Each row comes from the steps of one walk. Every step used is in the known rows, and no mark comes twice. Write the walk behind each row, first mark first.
Known rows:
sesik/vavim/fulata: [-4.05,-1.56,0.76,3.35,2.58,-5.73,-0.02,1.07,-1.62,3.11,1.48,4.49,-1.86,1.53,3.15,-1.93,-4.37,3.50,3.14,3.31,2.90,-0.29,0.28,-1.07,-0.84,0.21]
funu/tedal/naleros/giso: [-0.51,-2.75,2.19,-1.13,-7.25,2.30,-1.36,-2.60,2.04,-1.56,0.85,1.07,-2.83,0.84,-1.26,1.65,1.17,-1.53,-3.29,-0.96,-0.57,2.38,-4.25,-0.37,1.07,1.65]
tedal/naleros/giso/tepo: [-2.47,-2.94,0.09,-1.92,-7.34,3.30,-3.54,-1.58,-1.01,-1.61,0.58,0.13,-1.58,2.44,-3.92,1.95,-1.96,-1.16,-3.32,-4.78,0.46,2.95,-0.32,-1.46,2.18,1.99]
sesik/vavim: [-2.41,-2.39,-1.43,4.11,1.28,-3.82,-0.84,1.79,0.99,0.86,0.56,2.11,-2.42,3.19,3.77,-1.83,-6.54,4.86,1.96,1.73,1.66,-1.10,0.29,0.15,0.30,2.33]
tedal/naleros/giso/tepo/fulata/vavim/funu: [-0.19,1.79,-1.06,-1.92,2.62,3.87,-0.03,3.25,-2.12,1.10,-0.86,-3.75,2.21,-2.12,-1.84,1.35,3.35,-1.62,1.58,-3.14,0.39,-0.41,4.94,-0.29,0.00,-0.81]
naleros/tedal: [1.13,-0.71,-0.96,2.12,-0.93,-2.74,-2.66,-2.87,1.03,-1.52,-2.07,1.93,0.87,3.41,0.11,-3.04,-4.45,3.24,-2.13,1.66,0.07,1.81,-1.36,-0.57,-0.29,0.17]
tepo/fulata/vavim: [2.85,1.65,-2.55,1.29,6.14,-3.80,2.42,1.96,-1.79,-0.18,-1.95,-2.53,0.88,-0.63,0.96,-3.94,-3.83,1.94,0.29,3.41,2.58,-0.60,5.14,-1.65,-1.27,-1.51]
sesik/vavim/funu/tedal/naleros/giso/tepo: [-3.59,-0.81,0.93,0.05,-2.99,5.26,-3.96,0.59,1.85,0.62,0.03,0.65,-1.36,1.97,-1.04,5.03,1.99,0.65,1.76,-5.79,-1.89,-1.17,-2.20,-2.61,2.09,2.26]
vavim/fulata/lumo: [-2.39,-3.22,0.04,1.40,-1.59,-4.24,4.13,-2.71,-2.65,0.90,2.43,4.91,3.15,1.45,1.57,-2.42,-4.40,0.23,-2.08,3.28,0.43,4.27,1.84,-4.11,-0.49,-1.99]
tedal/funu/vavim/fulata: [-1.50,1.08,2.26,-0.60,2.73,-5.88,2.46,-1.24,-4.47,1.77,1.93,4.20,0.31,-2.38,2.37,-0.92,1.20,-1.52,-1.32,4.12,4.18,-0.34,-0.86,4.09,-1.44,1.21]
naleros/tedal/funu/vavim: [1.11,1.39,0.75,-1.37,1.81,-2.92,-0.22,-2.50,-1.04,-1.13,-1.21,1.93,1.49,0.12,1.53,-1.45,-0.28,0.89,-2.72,1.84,1.69,-0.14,-1.88,3.41,-0.81,3.43]
vavim/funu/tedal/naleros/giso/tepo/fulata/lumo: [-2.33,-2.01,-0.03,-1.18,-1.85,4.49,1.35,0.72,1.41,2.45,1.35,0.27,4.29,1.56,-2.36,2.29,2.58,-2.46,-0.74,-3.87,-3.81,0.48,0.74,-6.72,2.26,-1.53]
funu/vavim: [0.07,-1.49,-1.96,1.13,-1.08,-3.63,0.83,-4.23,-0.19,-1.49,1.07,3.49,-1.18,-0.42,2.82,-1.89,-1.36,1.13,-2.07,5.08,1.70,0.49,0.59,4.02,1.60,2.20]
vavim/funu: [-0.95,-0.56,-1.63,4.50,-1.25,-2.38,-0.01,2.08,0.20,0.35,2.22,0.58,2.13,0.26,2.99,-0.23,0.00,0.42,0.35,2.30,1.67,-0.85,0.25,5.42,0.15,-1.76]
lumo/fulata/vavim/funu/tedal/naleros: [0.34,1.25,2.86,-3.31,0.91,2.02,1.11,1.09,0.72,-0.30,1.31,-1.36,-1.24,-0.06,2.35,1.71,1.58,-3.56,2.45,-0.49,-3.12,-1.28,-3.13,2.41,0.90,-0.15]
lumo/fulata/vavim/funu/tedal: [1.25,4.20,0.63,1.43,4.69,0.59,1.01,1.45,1.26,-1.16,-1.00,-1.58,0.57,0.08,3.03,0.79,1.81,0.74,1.61,0.82,-2.95,-2.03,0.13,0.59,-0.23,-1.40]
lumo/fulata/vavim: [0.27,1.17,-0.57,-1.33,3.65,-0.85,1.18,1.21,-1.85,-2.03,-1.13,-2.11,-1.62,1.08,1.70,-2.46,-4.65,1.25,-0.86,1.02,-0.76,1.76,4.01,-0.35,0.27,0.37]
funu/tedal/naleros/giso/tepo/fulata: [-1.44,-1.17,0.54,-0.72,-1.55,1.75,-2.67,0.55,1.56,1.45,-0.16,-0.47,-0.87,2.13,-4.54,1.27,0.73,-1.57,-1.71,-3.23,-0.98,-1.80,-1.00,-4.69,2.47,0.12]
lumo/fulata: [-3.58,-2.43,0.19,0.38,-0.79,-1.96,-0.73,2.20,0.68,-0.02,2.27,0.56,-2.27,3.58,0.96,-2.32,-4.73,-0.25,-1.89,0.89,-1.13,0.88,0.62,1.70,2.25,0.47]
fulata/vavim/funu/tedal/naleros/giso: [1.28,1.18,1.39,-2.16,-3.25,4.19,0.10,-1.12,0.58,-2.08,-1.17,-1.30,-0.53,-2.16,0.23,2.76,4.52,-1.74,-0.21,-1.33,-0.79,1.66,-1.21,0.31,-0.69,0.79]
tepo/fulata: [-0.70,-1.88,-1.78,3.07,2.31,-4.87,0.53,2.87,0.57,2.36,1.23,0.31,0.47,1.88,0.31,-4.00,-3.56,0.63,-0.91,3.61,2.28,-1.80,1.66,0.33,1.06,-1.67]
tedal/naleros/giso/tepo/fulata/vavim/sesik: [1.35,0.94,-1.30,-1.21,1.08,2.05,1.22,0.19,-1.53,1.19,-1.06,-3.56,0.46,-4.37,-7.27,-2.36,1.67,-0.67,0.75,-3.13,1.98,1.15,5.32,-1.70,-2.95,-1.47]
giso/naleros/tedal/funu: [3.49,-1.49,-0.40,-1.08,-2.17,-2.19,-3.82,1.21,-1.46,-1.24,-2.07,-0.04,0.80,1.38,0.37,0.07,-3.96,1.57,-2.43,-1.75,1.11,1.69,-4.74,3.37,-2.34,0.33]

Which walk is each row?
[0.73,1.59,-1.22,1.05,2.79,-1.11,2.75,0.38,-0.90,-0.54,-0.13,-2.33,-0.41,-3.00,-2.51,-4.41,-1.98,1.05,1.05,0.47,0.38,1.56,5.32,1.66,-3.29,-1.58]  lumo/fulata/vavim/sesik
[-1.36,-1.45,1.96,-0.69,-6.50,3.37,-1.35,-0.82,2.33,-0.38,1.34,0.81,-0.87,-0.72,-0.21,2.93,4.58,-2.47,-1.20,-1.17,-1.08,1.06,-3.86,2.08,0.66,0.78]  vavim/funu/tedal/naleros/giso
[0.73,2.17,0.58,-1.94,-2.34,5.63,-2.44,-1.46,-0.71,-2.32,-1.90,-1.82,0.17,-0.12,-2.30,4.44,3.03,-0.75,-0.47,-5.24,-1.70,0.56,0.01,-2.55,0.45,0.67]  fulata/vavim/funu/tedal/naleros/giso/tepo
[-1.25,0.66,2.55,-4.19,-2.07,6.13,0.01,0.44,0.87,-1.04,-0.40,-1.91,-1.86,-1.32,-0.40,2.53,4.80,-2.47,-0.12,-3.09,-3.19,1.64,-0.80,0.17,0.55,1.10]  lumo/fulata/vavim/funu/tedal/naleros/giso
[1.50,-2.28,2.42,-0.85,-4.62,-2.08,-0.45,-1.96,2.14,-0.98,1.87,2.06,-2.24,2.12,1.23,0.73,-2.32,-2.39,-0.82,1.99,-0.45,-0.46,-6.87,1.77,1.44,0.39]  funu/tedal/naleros
[0.74,0.77,-1.44,-3.44,2.34,2.37,-0.40,0.78,-2.80,-0.25,-2.42,-3.40,-0.09,-0.44,-3.53,-0.61,-0.88,-0.51,-0.74,-2.81,0.76,1.21,4.61,-4.25,0.49,0.51]  tedal/naleros/giso/tepo/fulata/vavim
[0.78,1.27,1.03,-1.97,-0.06,3.70,0.77,0.94,0.97,0.38,-0.93,-2.26,0.21,-2.55,-0.46,1.40,5.45,-2.19,0.69,-1.03,-0.96,-0.19,0.27,-0.77,-0.45,-0.23]  tepo/fulata/vavim/funu/tedal/naleros/giso
[0.20,0.03,0.25,-0.18,0.34,-3.64,1.72,-0.52,-1.69,-0.60,1.26,1.67,0.15,-1.29,2.75,-0.54,-0.64,-0.79,-2.79,2.80,3.36,-1.11,-0.99,5.78,-0.40,2.96]  tedal/funu/vavim
[-1.05,1.06,0.15,5.75,2.41,-1.79,-0.93,2.14,3.61,1.41,0.50,1.66,-0.03,1.89,4.71,1.61,0.13,3.99,4.10,1.64,-1.09,-4.19,-3.03,1.05,0.07,-0.28]  sesik/vavim/funu/tedal
[2.25,2.04,-0.26,-2.59,2.78,2.70,-0.41,-0.57,-1.01,-0.85,-3.20,-3.22,-0.62,-0.04,-3.35,0.53,0.25,-0.23,-0.22,-2.66,-0.50,-0.76,2.07,-6.31,0.53,0.24]  funu/tedal/naleros/giso/tepo/fulata/vavim
[-0.56,2.23,-1.18,0.13,4.22,0.65,1.47,3.53,-1.35,-0.68,0.00,-2.65,1.25,-0.62,3.08,-0.77,0.12,0.20,1.97,0.57,-0.95,0.04,4.40,3.17,-0.19,-1.05]  lumo/fulata/vavim/funu
[2.46,2.89,0.84,-1.63,3.55,1.25,-0.04,1.81,-0.14,1.00,-0.13,-2.12,1.54,0.13,-0.11,1.98,2.12,-2.61,2.80,-1.39,-1.29,-3.75,-1.83,-0.84,0.87,-1.68]  giso/tepo/fulata/vavim/funu/tedal/naleros
[3.71,-3.52,-3.26,0.16,-4.35,-1.79,-5.32,-2.91,0.38,-2.34,-2.73,1.68,-0.64,2.42,0.16,-0.97,-4.39,3.74,-1.33,0.72,-0.86,3.25,-3.20,1.21,-0.03,-0.36]  giso/naleros/tedal
[3.00,1.88,1.68,-1.33,-0.05,0.17,1.22,-0.32,0.40,-1.13,0.62,-0.59,0.39,-0.85,2.65,2.06,1.28,-2.39,1.97,1.07,-0.67,-1.23,-3.95,2.97,-0.25,-1.10]  fulata/vavim/funu/tedal/naleros
[-3.04,-1.77,2.03,-0.03,-4.14,3.95,-1.50,0.73,3.11,1.09,1.06,0.85,-2.31,0.02,1.60,3.26,3.23,-0.12,1.93,-2.35,-1.48,-0.05,-3.70,0.67,0.55,2.22]  sesik/vavim/funu/tedal/naleros/giso
[-1.83,-3.39,0.03,-2.11,-2.85,3.42,1.10,-1.25,1.32,1.20,0.29,0.70,2.67,3.02,-3.42,0.89,-0.99,-1.53,-2.72,-3.40,-3.20,1.44,0.35,-8.93,2.67,-0.46]  funu/tedal/naleros/giso/tepo/fulata/lumo
[0.67,-0.48,-2.36,3.27,-1.34,-3.47,2.58,-4.39,0.40,0.13,1.92,2.69,-0.10,-4.34,-1.06,-3.16,1.11,0.94,-0.16,4.50,2.72,0.22,1.82,5.26,-1.94,0.04]  funu/vavim/sesik
[2.60,2.39,-0.29,-0.65,1.76,2.45,0.86,-1.04,-0.11,0.81,-1.78,-3.01,0.17,-3.88,-6.90,-1.01,3.29,-0.56,1.23,-3.04,0.33,-0.61,2.62,-3.76,-3.00,-1.93]  funu/tedal/naleros/giso/tepo/fulata/vavim/sesik
[3.26,2.03,-2.77,3.28,5.13,-3.92,3.63,1.17,-0.93,1.36,-0.63,-2.50,1.77,-4.20,-3.12,-5.28,-0.95,1.71,1.85,2.84,3.18,-0.80,5.67,0.65,-4.44,-3.21]  tepo/fulata/vavim/sesik
[1.62,4.97,-1.17,2.47,4.91,2.71,-0.95,1.33,0.68,-0.45,-3.25,-2.88,2.33,-0.87,-1.21,2.16,4.58,2.09,1.16,-1.95,-1.59,-2.91,2.83,-4.36,-0.31,-2.04]  naleros/giso/tepo/fulata/vavim/funu/tedal
[-1.38,-1.04,2.27,0.71,-1.07,-0.18,-0.65,1.51,2.63,1.85,2.38,1.65,-1.46,1.46,3.92,2.45,0.30,-0.88,4.18,0.66,-0.96,-3.11,-6.12,2.94,0.86,0.68]  sesik/vavim/funu/tedal/naleros
[-1.91,-0.46,-0.08,0.84,1.00,-5.53,1.55,-4.61,-2.84,0.94,2.17,5.59,-0.84,-1.74,2.17,-1.69,0.40,0.17,-0.44,6.06,2.90,0.95,0.75,2.45,0.49,0.31]  funu/vavim/fulata
